Each row was made from one walk, in order. Every step used is in the known rows, and no mark comes twice. Write each row's walk.
Known rows
gurosen -> forep -> temi: [ 0.23 -0.03 -0.22 -0.05  0.12 -0.29 -0.28  0.14 -0.06 -0.02 -0.15 -0.20
  0.04 -0.03 -0.34  0.25 -0.38  0.10  0.07 -0.26 -0.03 -0.09  0.11  0.02]
vukevid -> tife -> gurosen: [-0.14  0.17  0.02 -0.17  0.06 -0.18  0.13  0.09  0.02 -0.04 -0.07 -0.02
  0.00 -0.33  0.02  0.29 -0.16  0.24  0.06  0.39 -0.15  0.00  0.00 -0.07]
gurosen -> tife -> temi -> fuge -> teti: [ 0.15 -0.11 -0.03  0.09 -0.02 -0.25  0.03  0.14  0.06 -0.06  0.15  0.17
  0.29 -0.07  0.17 -0.12 -0.29  0.12 -0.12  0.30  0.20 -0.14  0.22  0.02]
gurosen -> forep -> temi -> fuge -> zuziv: [ 0.23 -0.20 -0.17  0.04  0.12 -0.32 -0.22  0.18 -0.03  0.16 -0.08 -0.05
  0.16 -0.04 -0.23  0.32 -0.37  0.07  0.11 -0.10  0.05 -0.22  0.02  0.00]
fuge -> temi: [ 0.09  0.05 -0.39  0.10 -0.16 -0.02  0.05  0.12  0.03 -0.31 -0.08 -0.10
 -0.19 -0.24 -0.04  0.15 -0.32 -0.06  0.08 -0.06 -0.06  0.13  0.05  0.02]
tife -> gurosen: [-0.06  0.07 -0.14 -0.13  0.01 -0.02  0.02  0.23  0.10  0.12  0.06 -0.48
  0.19 -0.16  0.01  0.15 -0.04  0.13  0.15  0.01 -0.17 -0.03 -0.41 -0.06]
fuge -> zuziv: [-0.12 -0.30 -0.03  0.09 -0.13  0.10 -0.02 -0.04  0.20 -0.31  0.16 -0.06
  0.17 -0.15  0.19  0.09  0.09 -0.04  0.06  0.39  0.01 -0.16 -0.07 -0.20]
forep -> temi: [ 0.16  0.06 -0.37  0.00  0.11 -0.17 -0.18  0.23  0.01 -0.17  0.02 -0.01
  0.22  0.16 -0.23  0.23 -0.34 -0.01  0.22 -0.03 -0.26  0.11  0.04 -0.02]
dabob -> nanini -> rete -> vukevid -> tife: [ 0.32 -0.07  0.08  0.06 -0.05  0.03  0.10 -0.06  0.15 -0.45  0.04  0.66
 -0.46  0.03 -0.10  0.17  0.25  0.11 -0.02  0.26 -0.06  0.07  0.02  0.21]
vukevid -> rete: [ 0.08 -0.10  0.12  0.04 -0.01  0.07 -0.13 -0.06  0.07 -0.20  0.07  0.43
  0.12  0.23  0.12 -0.17 -0.10  0.10  0.33  0.35  0.15  0.18 -0.11 -0.37]
rete -> vukevid -> tife -> gurosen -> forep -> temi -> fuge: [ 0.15  0.23 -0.11 -0.08  0.19 -0.30 -0.03  0.30 -0.15 -0.02 -0.20  0.02
 -0.12 -0.14  0.03  0.21 -0.36  0.29 -0.10 -0.37 -0.03 -0.01  0.11 -0.17]
nanini -> rete: [-0.06  0.16 -0.19 -0.03 -0.04  0.20 -0.12  0.02 -0.24 -0.15  0.16  0.41
 -0.16 -0.04 -0.16  0.04  0.16  0.11  0.21  0.08  0.07 -0.06  0.12  0.17]
nanini -> dabob: [-0.35 -0.28  0.06  0.22  0.17  0.14  0.06  0.11 -0.14  0.04  0.10  0.17
  0.02  0.02 -0.17  0.15  0.12 -0.05 -0.07 -0.48 -0.02  0.16  0.21  0.15]
dabob -> nanini -> rete: [ 0.29 -0.19  0.06  0.08 -0.09  0.10  0.10 -0.09  0.23 -0.32  0.13  0.56
 -0.33  0.07 -0.17  0.17  0.33  0.01  0.09  0.41 -0.07  0.03 -0.13  0.30]
forep -> temi -> tife: [ 0.21  0.08 -0.28  0.11  0.13 -0.23 -0.08  0.15 -0.02  0.08 -0.06  0.20
  0.17  0.07 -0.21  0.15 -0.37  0.10  0.29  0.12 -0.12  0.18  0.26  0.13]
dabob -> nanini -> rete -> vukevid: [ 0.35 -0.11  0.04  0.09 -0.07  0.08  0.07 -0.03  0.17 -0.40  0.07  0.56
 -0.42  0.10 -0.11  0.10  0.29  0.05 -0.01  0.13 -0.05  0.06 -0.08  0.23]
tife -> vukevid: [ 0.03  0.14 -0.03  0.13  0.11 -0.07  0.00 -0.04  0.02 -0.15 -0.05  0.06
 -0.19 -0.09  0.18 -0.25  0.14  0.09  0.23 -0.39 -0.24 -0.23 -0.44 -0.32]
zuziv -> fuge: [-0.13  0.00 -0.06 -0.09 -0.15 -0.14 -0.11 -0.03  0.08  0.40 -0.02  0.31
 -0.15  0.11 -0.06  0.01 -0.12  0.17 -0.05 -0.05  0.00 -0.19 -0.15  0.02]
nanini -> rete -> vukevid: [ 0.03  0.27 -0.22 -0.02  0.00  0.19 -0.16  0.10 -0.32 -0.28  0.08  0.41
 -0.29  0.00 -0.07 -0.06  0.12  0.18  0.08 -0.31  0.11 -0.01  0.19  0.06]
rete -> vukevid: [ 0.13  0.16 -0.04  0.01  0.06 -0.01 -0.06  0.14 -0.12 -0.18 -0.11 -0.01
 -0.20  0.06  0.13 -0.13 -0.07  0.10 -0.19 -0.57  0.05  0.07  0.11 -0.16]
nanini -> rete -> vukevid -> tife -> gurosen -> forep -> temi -> fuge: [ 0.08  0.30 -0.29 -0.08  0.12 -0.06 -0.16  0.25 -0.36 -0.11  0.00  0.44
 -0.20 -0.12 -0.17  0.22 -0.14  0.32  0.15 -0.19  0.06 -0.08  0.19  0.06]
rete -> vukevid -> tife -> temi -> forep: [ 0.11  0.25 -0.10 -0.17  0.09 -0.22 -0.09  0.16 -0.12 -0.41 -0.13  0.43
 -0.29 -0.18  0.22 -0.06 -0.20  0.30 -0.13 -0.30  0.05 -0.04  0.06 -0.24]
zuziv -> fuge -> teti: [-0.17 -0.10 -0.03 -0.04 -0.19 -0.07  0.00  0.08  0.02  0.27  0.24  0.29
 -0.28  0.11 -0.18  0.11 -0.03  0.02 -0.22 -0.04  0.08 -0.07 -0.17 -0.13]
rete -> vukevid -> tife -> temi: [ 0.11  0.20 -0.12 -0.12  0.03 -0.19 -0.08  0.17 -0.16 -0.37 -0.11  0.35
 -0.20 -0.20  0.20 -0.08 -0.28  0.25 -0.11 -0.29 -0.05  0.03  0.13 -0.22]

Which walk is each row?
[ 0.08  0.06  0.04  0.16  0.11 -0.02 -0.08 -0.08  0.06 -0.28 -0.01  0.36
 -0.10  0.07  0.26 -0.36  0.06  0.16  0.45 -0.14 -0.14 -0.10 -0.52 -0.58]	tife -> vukevid -> rete
[ 0.11  0.13  0.14  0.21  0.12 -0.14 -0.01 -0.16  0.20 -0.34 -0.11  0.09
  0.09  0.10  0.27 -0.36 -0.08  0.26  0.11  0.16  0.11 -0.10  0.18 -0.31]	gurosen -> tife -> vukevid -> rete
[ 0.12  0.28 -0.14 -0.13  0.16 -0.25 -0.07  0.27 -0.11 -0.23 -0.21 -0.09
 -0.15 -0.16  0.00  0.18 -0.34  0.29 -0.10 -0.38 -0.08  0.05  0.15 -0.21]	rete -> vukevid -> tife -> gurosen -> forep -> temi
[ 0.13 -0.01 -0.26 -0.12  0.12 -0.27 -0.12  0.37  0.03  0.31 -0.04 -0.50
  0.26 -0.15 -0.20  0.35 -0.32  0.19  0.21 -0.15 -0.14 -0.14 -0.38 -0.01]	tife -> gurosen -> forep -> temi -> fuge
[ 0.06  0.26 -0.02 -0.12  0.12 -0.19 -0.02  0.19 -0.12 -0.17 -0.21 -0.08
 -0.24 -0.22  0.07  0.10 -0.22  0.30 -0.18 -0.37  0.00  0.02  0.14 -0.20]	rete -> vukevid -> tife -> gurosen -> forep
[-0.03  0.06 -0.11 -0.19 -0.04 -0.25 -0.03  0.06 -0.07 -0.27  0.00  0.50
 -0.01 -0.37  0.10  0.08 -0.31  0.21  0.11  0.40 -0.14 -0.07  0.03 -0.08]	vukevid -> tife -> temi
[ 0.13  0.09 -0.09 -0.09  0.04 -0.27 -0.13  0.01  0.21 -0.34 -0.02  0.14
  0.17 -0.07  0.22 -0.18 -0.17  0.29 -0.07  0.25  0.22 -0.21  0.19  0.02]	gurosen -> tife -> temi -> forep
[ 0.17 -0.06 -0.06  0.05  0.00 -0.29 -0.03  0.09  0.09  0.00  0.02  0.18
  0.35 -0.08  0.23 -0.18 -0.33  0.20 -0.04  0.30  0.15 -0.20  0.22  0.10]	gurosen -> tife -> temi -> fuge
[ 0.10 -0.35 -0.25 -0.02 -0.13 -0.18 -0.12  0.24  0.00  0.05  0.25  0.46
  0.35 -0.25  0.29 -0.06 -0.25  0.06  0.27  0.25 -0.06 -0.32 -0.49 -0.09]	tife -> temi -> fuge -> zuziv
[ 0.18  0.11 -0.35  0.05  0.13 -0.24 -0.08  0.27  0.03  0.14 -0.03 -0.04
  0.25 -0.01 -0.21  0.22 -0.38  0.17  0.37  0.13 -0.21  0.17  0.06  0.10]	forep -> temi -> tife -> gurosen
[ 0.02  0.01 -0.12 -0.16  0.03 -0.14 -0.09  0.22  0.05  0.19 -0.05 -0.61
  0.11 -0.26 -0.12  0.21 -0.13  0.20  0.09 -0.16 -0.07 -0.14 -0.36 -0.04]	tife -> gurosen -> forep
[ 0.09  0.16 -0.35 -0.02 -0.04 -0.09  0.02  0.09  0.15 -0.39 -0.12  0.08
 -0.37 -0.19  0.02  0.19 -0.15  0.05  0.04 -0.09  0.14  0.01 -0.10 -0.02]	fuge -> temi -> forep
[ 0.13  0.02 -0.11 -0.01 -0.05 -0.22 -0.10  0.04  0.14 -0.28  0.01  0.02
  0.29 -0.10  0.19 -0.22 -0.30  0.21 -0.04  0.28  0.08 -0.13  0.28  0.05]	gurosen -> tife -> temi
[ 0.10  0.04 -0.29 -0.16  0.09 -0.23 -0.17  0.33  0.06  0.11 -0.04 -0.61
  0.21 -0.18 -0.23  0.33 -0.30  0.20  0.21 -0.17 -0.19 -0.09 -0.34 -0.05]	tife -> gurosen -> forep -> temi
[ 0.00 -0.36  0.09  0.19  0.01 -0.07  0.13  0.07  0.05  0.37  0.14  0.28
  0.26 -0.04  0.22  0.14  0.00 -0.06  0.06  0.32  0.16 -0.27 -0.18 -0.03]	temi -> fuge -> zuziv
[ 0.14  0.07 -0.32  0.21 -0.14 -0.07  0.14  0.05  0.00 -0.06 -0.15  0.11
 -0.26 -0.32 -0.02  0.08 -0.35  0.06  0.14  0.08  0.07  0.20  0.26  0.16]	fuge -> temi -> tife
[ 0.28  0.03 -0.18  0.08  0.17 -0.35 -0.21  0.07 -0.08  0.11 -0.22 -0.03
 -0.07 -0.11 -0.27  0.11 -0.35  0.21  0.20 -0.29 -0.02 -0.12  0.11  0.01]	gurosen -> forep -> temi -> tife -> vukevid
[ 0.06  0.25  0.04 -0.04  0.10 -0.12  0.02  0.08 -0.15 -0.26 -0.19  0.22
 -0.28 -0.09  0.13  0.00 -0.16  0.20 -0.23 -0.29  0.04  0.09  0.31 -0.18]	rete -> vukevid -> tife
[ 0.09 -0.11 -0.27 -0.09  0.08 -0.24 -0.13  0.36  0.09  0.21  0.02 -0.52
  0.33 -0.20 -0.13  0.38 -0.29  0.17  0.24 -0.02 -0.14 -0.20 -0.40 -0.08]	tife -> gurosen -> forep -> temi -> fuge -> zuziv
[ 0.22  0.14 -0.30  0.18  0.19 -0.26 -0.08  0.13 -0.01  0.01 -0.08  0.23
  0.07  0.03 -0.12  0.03 -0.30  0.15  0.40 -0.06 -0.24  0.07  0.04 -0.03]	forep -> temi -> tife -> vukevid
[-0.03 -0.11 -0.06 -0.09 -0.04 -0.28  0.03  0.09 -0.05 -0.09  0.06  0.63
  0.11 -0.40  0.21  0.15 -0.31  0.18  0.15  0.55 -0.07 -0.20 -0.05 -0.10]	vukevid -> tife -> temi -> fuge -> zuziv
[ 0.27 -0.10 -0.17  0.01  0.17 -0.36 -0.21  0.19 -0.11  0.27 -0.14 -0.03
  0.12  0.01 -0.30  0.28 -0.40  0.09  0.08 -0.23  0.04 -0.16  0.05  0.07]	gurosen -> forep -> temi -> fuge
[ 0.15  0.14 -0.33  0.27 -0.08 -0.10  0.15  0.04  0.01 -0.13 -0.18  0.14
 -0.36 -0.37  0.07 -0.04 -0.29  0.10  0.25 -0.10 -0.05  0.09  0.05  0.01]	fuge -> temi -> tife -> vukevid
